Each row was made from one small tree. Brackets hold a mark, then the marks that hang from it, in the order of their numbers. Every link used is in the known rows. Write each row's tree.
In the rows, zero is written as 128.
Known rows
{Z782 {Z150 {Z621 {Z236 Z120}}} Z981}: [126  98 125 149  66 105 154 187 112  98  78 184  24 114 160 185 110 114
 126 150 111  87 145]
{Z430 {Z120 {Z150 {Z621 Z236}}}}: [126 111 154 128 138  85 142 186 192 117 174 179 118 129 173  95 131 127
 132 114 106 135 163]
{Z782 {Z150 Z621} Z981}: [138  87 120 165  57 116 148 143 114 100  57 178  10 125 134 183 104 115
 138 139 107 108 126]
{Z120 Z236}: [153 132 155 128 136 171 139 120 136 123 137 138 128 126 137  88 131 134
 155 101 124 150 161]
{Z621 {Z236 Z120}}: [105 144 135 104 141 110 138 196 125 125 159 139 152 111 168 129 138 127
 109 143 135  93 161]
{Z621 {Z236 {Z120 Z150}}}: [100 143 144 109 133  97 147 200 150 141 167 163 115 118 172 128 127 146
 102 142 125  99 145]
{Z120 Z150 {Z236 Z621}}: [136 127 131 168 115 150 142 136 164 160 156 154  61 145 134  91  90 149
 149  72 108 162 145]
{Z621 {Z236 {Z782 {Z150 Z120} Z981}}}: [108 130 137  97 138 132 142 194 124 114  82 167  93 120 153 165  86 131
 114 161 114  84 100]
{Z236 Z120 Z782}: [ 91 125 154  81 139 121 151 129 127  98 104 117 119  90 162  79 128 168
  93 165 153 116 109]
{Z120 Z150 {Z236 Z621 Z782}}: [119 123 145 141 140 158 151 131 169 143 127 151  53 132 138  71  81 159
 143  84 117 169 103]
{Z120 Z150 Z236}: [147 132 169 134 124 149 153 126 176 144 150 180  69 136 145  85 114 164
 144 101 110 160 138]
{Z120 Z150}: [121 128 143 134 116 108 143 132 166 149 140 167  71 139 134 126 112 155
 119 129 112 138 103]
{Z430 Z621}: [126 128 133 174  92 140 126 151  85 126 148 110 109 159 118 158  94 104
 140 128 134 108 127]
{Z236 Z621}: [113 124  81 172 120 128 114 140 117 148 134  96 120 142 117 132  95 111
 137  92 130 135 137]
{Z236 Z120 Z621 {Z782 Z150 Z981}}: [ 80 105 102 139  78 119 153 136  96 115  59 114  34 110 149 111  76 142
 100 154 143  96 104]
{Z621 {Z236 Z120 {Z782 Z150 Z981}}}: [ 93 127 143  86 125 117 157 192 112 107  87 159  78 104 168 134 109 131
 101 174 135  78 109]
{Z621 {Z236 Z120 Z782}}: [ 90 137 148  77 163 119 144 194 129 108 130 137 144  96 169 110 128 137
 103 155 139  98 120]
{Z621 Z236}: [120 140 127 114 157 123 126 193 130 133 151 146 148 127 144 148 129 105
 130 126 120 108 138]
{Z782 Z150 Z981}: [132 112 121 143  64 126 147 124 104 125  60 162  28 137 128 163  99 120
 127 160 116  97 111]
{Z430 Z120 Z782}: [115 103 134  95 158  83 133 110 159  92 145 116 172  87 140  60  92 119
 128 139 123 141 169]
{Z430 {Z782 Z981}}: [ 98 106 100 119 116 101 150 109 128 112  79 117 108  81 123 125  90 119
 120 158 105 123 116]
{Z430 Z120 Z621 {Z782 Z150 Z981}}: [115  90 134 153  71  90 147 130  96  88 110 126  75 125 130 117  35  88
 137 165 120  95 153]
{Z150 {Z120 {Z236 Z782}} Z621}: [144 106 163 134 140 160 133 156 167  88 115 152 128 103 165 131 100 180
 140 100 110 148 167]

Write each row's tree
[ 69 120 117 131 119 105 149 144 144 136 120 115  67 113 154  81  84 171
  92 128 141 129  99] | {Z236 {Z120 Z150} Z621 Z782}
[ 94 111 146  93  88 118 165 126 109  94  50 145  41  98 161 106 106 160
  92 190 144  90  97] | {Z236 Z120 {Z782 Z150 Z981}}
[140 112 142 140 136 178 131 121 119 114 101 135  65 133 124  94  72 128
 159  85 136 156 127] | {Z120 {Z236 Z621 {Z782 Z150}}}
[131  77 145 111 145  73 127 151 153  67 136 163 110  89 146 117  66  99
 144 122 122 136 183] | {Z430 Z120 {Z782 {Z150 {Z621 Z236}}}}
[140 102 187 114 149 129 158 144 204  97 148 177  99 117 174  38 124 151
 146 103 115 165 154] | {Z430 {Z120 {Z150 Z621} {Z236 Z782}}}
[148 104 144 148 109 115 113 190 133  99 122 186  78 132 152 213  71 141
 136 116 117 109 168] | {Z782 {Z150 Z120 {Z621 Z236}}}
[ 59 119 101 138  88 101 169 146 140 143  83 119  43 107 162  85  92 167
  85 151 120 108  88] | {Z236 {Z120 Z150} Z621 {Z782 Z981}}
[120  73 111 142  90  92 143 118 121  82  58 158  37  82 122 167  61 115
 135 144 107 131 128] | {Z430 {Z782 {Z150 Z621} Z981}}
[139  94 124 166  54 116 140 153 126 106  62 178  33 126 149 203  80 152
 126 148  98  94 145] | {Z782 {Z150 Z120 Z621} Z981}
[117 112 140 124 157 123 122 212 162  93 124 159 143 104 168 184  99 157
 121 118 106 113 148] | {Z150 Z120 {Z621 {Z236 Z782}}}
[156 101 175 118 139 174 142 126 137  82  91 169  60 114 140 103  99 138
 160 100 132 159 132] | {Z120 {Z236 {Z782 {Z150 Z621}}}}
[130 111 127 146 113 177 148 124 116 119  72 134  48 128 128  97  80 124
 152 104 123 140 117] | {Z120 {Z236 Z621 {Z782 Z150 Z981}}}
[150 128 174 157 110 153 139 150 122 112 184 118 151 159 148  64 108 102
 162 113 129 122 192] | {Z430 {Z120 Z236} Z621}
[109 110 115 143 125 137 113 135 114 119  87 119  70 137 123 150  35 149
 122 116 137 124 103] | {Z236 Z621 {Z782 {Z150 Z120}}}
[116 110 132 136 130 103 134 206 141  97 148 155 124 100 173 154 142 120
 128 115 124 115 173] | {Z150 {Z621 {Z236 Z120}}}
[126 122 130 136 154 180 136 127 132 121 115 113 110 121 130  74  97 129
 151  82 128 161 130] | {Z120 {Z236 Z621 Z782}}
[114  94 113 124  94  98 143 104 113 100  62 144  51  91 117 149  59 119
 126 159 115 120 114] | {Z430 {Z782 Z150 Z981}}
[130  90 147 102 138  83 126 105 145  86 126 142 116  98 133  85  62 115
 133 142 134 139 166] | {Z430 Z120 {Z782 Z150}}
[134 120 126 144  60 123 141 135 115 130  67 163  56 137 138 181  75 157
 114 167 106  84 132] | {Z782 {Z150 Z120} Z981}
[109 122 132 148 116 158 169 133 164 149  97 153  34 128 142  75  87 154
 137 101 101 153  95] | {Z120 Z150 {Z236 Z621 {Z782 Z981}}}
[ 89 126 102 163  87  91 142 148 143 158 156 118  79 127 153 102  95 161
 101 116 133 124 149] | {Z236 {Z120 Z150} Z621}
[140 137 125 159 124 161 119 143 144 146 148 115 155 135 142 121  82 169
 136  93 111 133 183] | {Z150 {Z120 {Z236 Z621}}}
[120 132 125 140 125 167 138 141 144 135 101 114 132 124 148 110  81 172
 128 116 107 122 146] | {Z150 {Z120 {Z236 Z621 {Z782 Z981}}}}
[104 106 142 113 148 112 142 203 143  83 124 154 116  90 173 140 134 126
 122 122 129 118 143] | {Z150 {Z621 {Z236 Z120 Z782}}}
[119 124 150  92 166 132 129 182 119 106 108 167  94 123 141 151  94 113
 128 139 136 111  96] | {Z621 {Z236 {Z782 Z150}}}
[ 97 109  96 150  97 135 133 138 109 127  49 121  51 131 126 152  45 145
 114 138 118 103  89] | {Z236 Z621 {Z782 {Z150 Z120} Z981}}
[ 75 121 107 127 128 121 137 140 115 118 110  83 112 104 149  83  97 148
 100 129 151 121 117] | {Z236 Z120 Z621 Z782}
[156  96 142 166  57 142 146 149 132 103  70 183  35 125 153 178  81 156
 142 129  94 107 167] | {Z782 {Z150 {Z120 Z236} Z621} Z981}
[ 96 105 129 118 129 111 154 207 137  88 103 155 101  86 177 142 141 125
 117 136 115 107 134] | {Z150 {Z621 {Z236 Z120 {Z782 Z981}}}}
[ 99  93 147 110  82 112 165 143 114  77  47 156  26  88 167 126 108 156
 101 173 137  99 109] | {Z236 Z120 {Z782 {Z150 Z621} Z981}}
[131 116 132 146 136 117 116 216 158 108 147 159 152 116 168 196 105 147
 128 109  99 110 179] | {Z150 Z120 {Z621 Z236}}
